Each row comes from the steps of one walk. Every step used is in the known rows, and no mark comes twice. Write the walk behind each row, first mark first.
In the rows, 128 means zero.
Known rows:
nelid-parem-povu: [104 134 142 112 136  98  80 146  95 110 117 168 119 120 125 118 100 140
 138 114 161 156]
povu-bomebu-rorepon-kameb-nelid-parem: [140 158 186 153  97  99 115 209 128 112 141 114 138 140 119 104 120  83
 177 141 177  66]
povu-bomebu-rorepon: [127 159 188 166  84 103 123 107 115 163  81 118  97  95 123  93 132 133
 186 154 116 142]
nelid-parem-povu-bomebu-rorepon: [112 144 176 153  83  93 124 139  97 138 120 127 116 103 133 116 116 121
 143 171 169 117]
parem-torug: [113 161 139 102 164 116 122  92 136 108  76 154 118 112 107 112 127 174
 169  68 112 144]
parem-torug-povu-bomebu-rorepon-kameb: [120 179 185 146 152 128 178 131 162 134 176 141 150 129  93  79 146 119
 154 124 131  85]
torug-povu-bomebu-rorepon-kameb-subeda: [155 159 201 154 122 142 111 146 135 162 195  76 142 162 132  64  86 115
 190 124 113 107]
rorepon-kameb-subeda-bomebu-povu-parem: [185 161 159  96  94 140  96 219 158 125 168 107 149 135  77  81  42 107
 155  93  88 111]
parem-povu-bomebu-rorepon-kameb: [109 169 184 159 132 113 159 128 158 141 168 175 143 119  87  79  98 113
 157 142 132 166]
parem-torug-povu-bomebu: [124 163 170 110 164 132 138 151 145 119 125 132 109 139 111  80 198 164
 174 118 133  82]
torug-povu: [115 141 171 122 151 121  69 118 109 157 114 152  91 146 120  80 169 157
 170 112 107 152]
torug-parem-povu-bomebu-rorepon-kameb: [115 165 187 131 159 125 150 153 133 128 176 164 163 111  99  92 115 125
 130 139 141 139]
bomebu-rorepon: [114 148 173 162  87  91  95  68 102 165  73 131  97 102 120 102 108 141
 165 123 103 173]
rorepon-kameb-nelid-parem-torug-povu: [129 152 154 105 173 123 118 191 130  83 177 132 144 174 109 109 166 125
 130  89 171  46]
subeda-rorepon-kameb-nelid-parem: [140 163 191 129 122 121  98 180 142  94 125 149 181 137 121 125 114  81
 172 108 152  93]
bomebu-povu: [130 147 149 139  89  99  96 146 115 162  98 173  81 126  97  87 176 140
 175  85  84 195]
torug-parem: [124 144 164  83 174 125  74 148  88 119  79 144 130 105 122 109 141 178
 161  89 108 140]
parem-torug-povu: [111 149 151 103 168 125 113 107 121 123 118 146 113 144 112  97 172 172
 144  87 120 117]
subeda-rorepon: [125 170 197 130 119 136  99  74 137 142  63 174 157  94 120 115 123 129
 184 108  81 175]
parem-nelid: [ 77 154 144 129 163 106 118  91  98 125 105 154 134 135 154 112 128 139
 179  98 139 190]
nelid-parem-torug-povu: [120 146 152  95 158 117  97 149 102 104 124 127 122 140 124 115 168 149
 136  93 156  56]
povu-bomebu: [133 164 179 130 134 115 109 151 141 134  78 152 103 114 114  81 146 149
 226 122 113 143]
parem-povu-bomebu-rorepon-kameb-nelid: [115 153 177 171 113 109 140 156 145 121 174 155 129 155 103  89 125 113
 148 153 150 169]
subeda-bomebu-rorepon: [128 179 159 152  97 116  83  93 113 164  81 127  97  94 112 115 125 145
 155 129 104 146]

Which walk is each row?
[117 165 181 152 126 104 149 163 140 129 171 161 158 115 102  96  88  92
 150 144 165 111] -> nelid-parem-povu-bomebu-rorepon-kameb
[135 179 168 161 119 122 103 151 144 134 146 139 123 142  98 104 121 116
 158 119 121 140] -> subeda-bomebu-rorepon-kameb-nelid
[154 164 201 127 108 154  71  80 126 142  89 103 174 118 146 117  65 133
 202  98  74 166] -> kameb-subeda-rorepon
[100 134 148  86 180 123  83 133  82 112 123 178 131 115 122 116 128 183
 113 106 128 187] -> torug-parem-povu
[155 173 166 151  85 136  59 102  98 168 104  68 110 114 139 118  71 147
 173 120  97 135] -> kameb-subeda-bomebu-rorepon
[156 166 194 158 115 135 117 139 143 151 160  83 151 141 127  76  52 112
 214 111 109 130] -> povu-bomebu-rorepon-kameb-subeda
[134 179 169 108 145 129 136 157 154  65 129 143 198 130 108 143 115 102
 146  85 159  65] -> subeda-rorepon-kameb-nelid-parem-torug
[130 161 142 103 160 109 129 181 144  64 135 134 154 148 106 124 121 122
 161  71 172  71] -> rorepon-kameb-nelid-parem-torug
[117 136 173 165  66  91 118 164  90 123 132 111 108 130 139 123 132 118
 135 183 182 114] -> kameb-nelid-parem-povu-bomebu-rorepon
[124 151 197 165  90 111 115 118 107 173 116 117  92 125 129  82 173 136
 163 169 123 113] -> torug-povu-bomebu-rorepon
[112 153 165 126 146 118 121 144 136 125 116 174 108 120 118  87 135 161
 177 141 131 177] -> parem-povu-bomebu
[106 138 158 151 106  92 109 161 107 108 176 151 138 148 119 122  95 107
 112 140 185 145] -> bomebu-rorepon-kameb-nelid-parem-povu
[110 136 147 123 144 105  97 189 121  87 169 171 140 159 118 111 101 116
 133 117 182 149] -> rorepon-kameb-nelid-parem-povu
[117 146 158 119 134 106 111 185 118 109 118 157 119 120 126 107 133 132
 171 143 171 120] -> nelid-parem-povu-bomebu
[100 135 141 105  98  94 134 155  99 118 131 139 144 136 119 105 103 108
 133 110 130 156] -> bomebu-povu-parem-nelid
[153 161 172 123 160 139  85 137 149 136 150 112 152 154 123  73  40 132
 226  64  94 167] -> rorepon-kameb-subeda
[115 157 131 101 110 116 130 170 110 116 136 139 142 128 112 115 114 113
 122 117 132 136] -> subeda-bomebu-povu-parem-nelid
[115 145 172  93 172 133 114 175 108 107 125 162 128 111 119 102 149 174
 148 139 142 149] -> torug-parem-povu-bomebu
[138 149 162 107 140 125 120 210 116  86 135 105 116 162 129 107 205 139
 158 133 181  27] -> kameb-nelid-parem-torug-povu-bomebu
[111 145 179 132 118 114 125 129  84 134 122 133 124  99 125 111 139 154
 122 165 142 145] -> torug-parem-povu-bomebu-rorepon
[110 121 140 121 120  99  71 172  89  96 131 151 111 149 135 128 122 138
 133 131 180 159] -> kameb-nelid-parem-povu
[132 195 171 152 137 126 118 116 157 154 139 162 136 105  87  95  96 117
 163 108 107 141] -> subeda-bomebu-rorepon-kameb
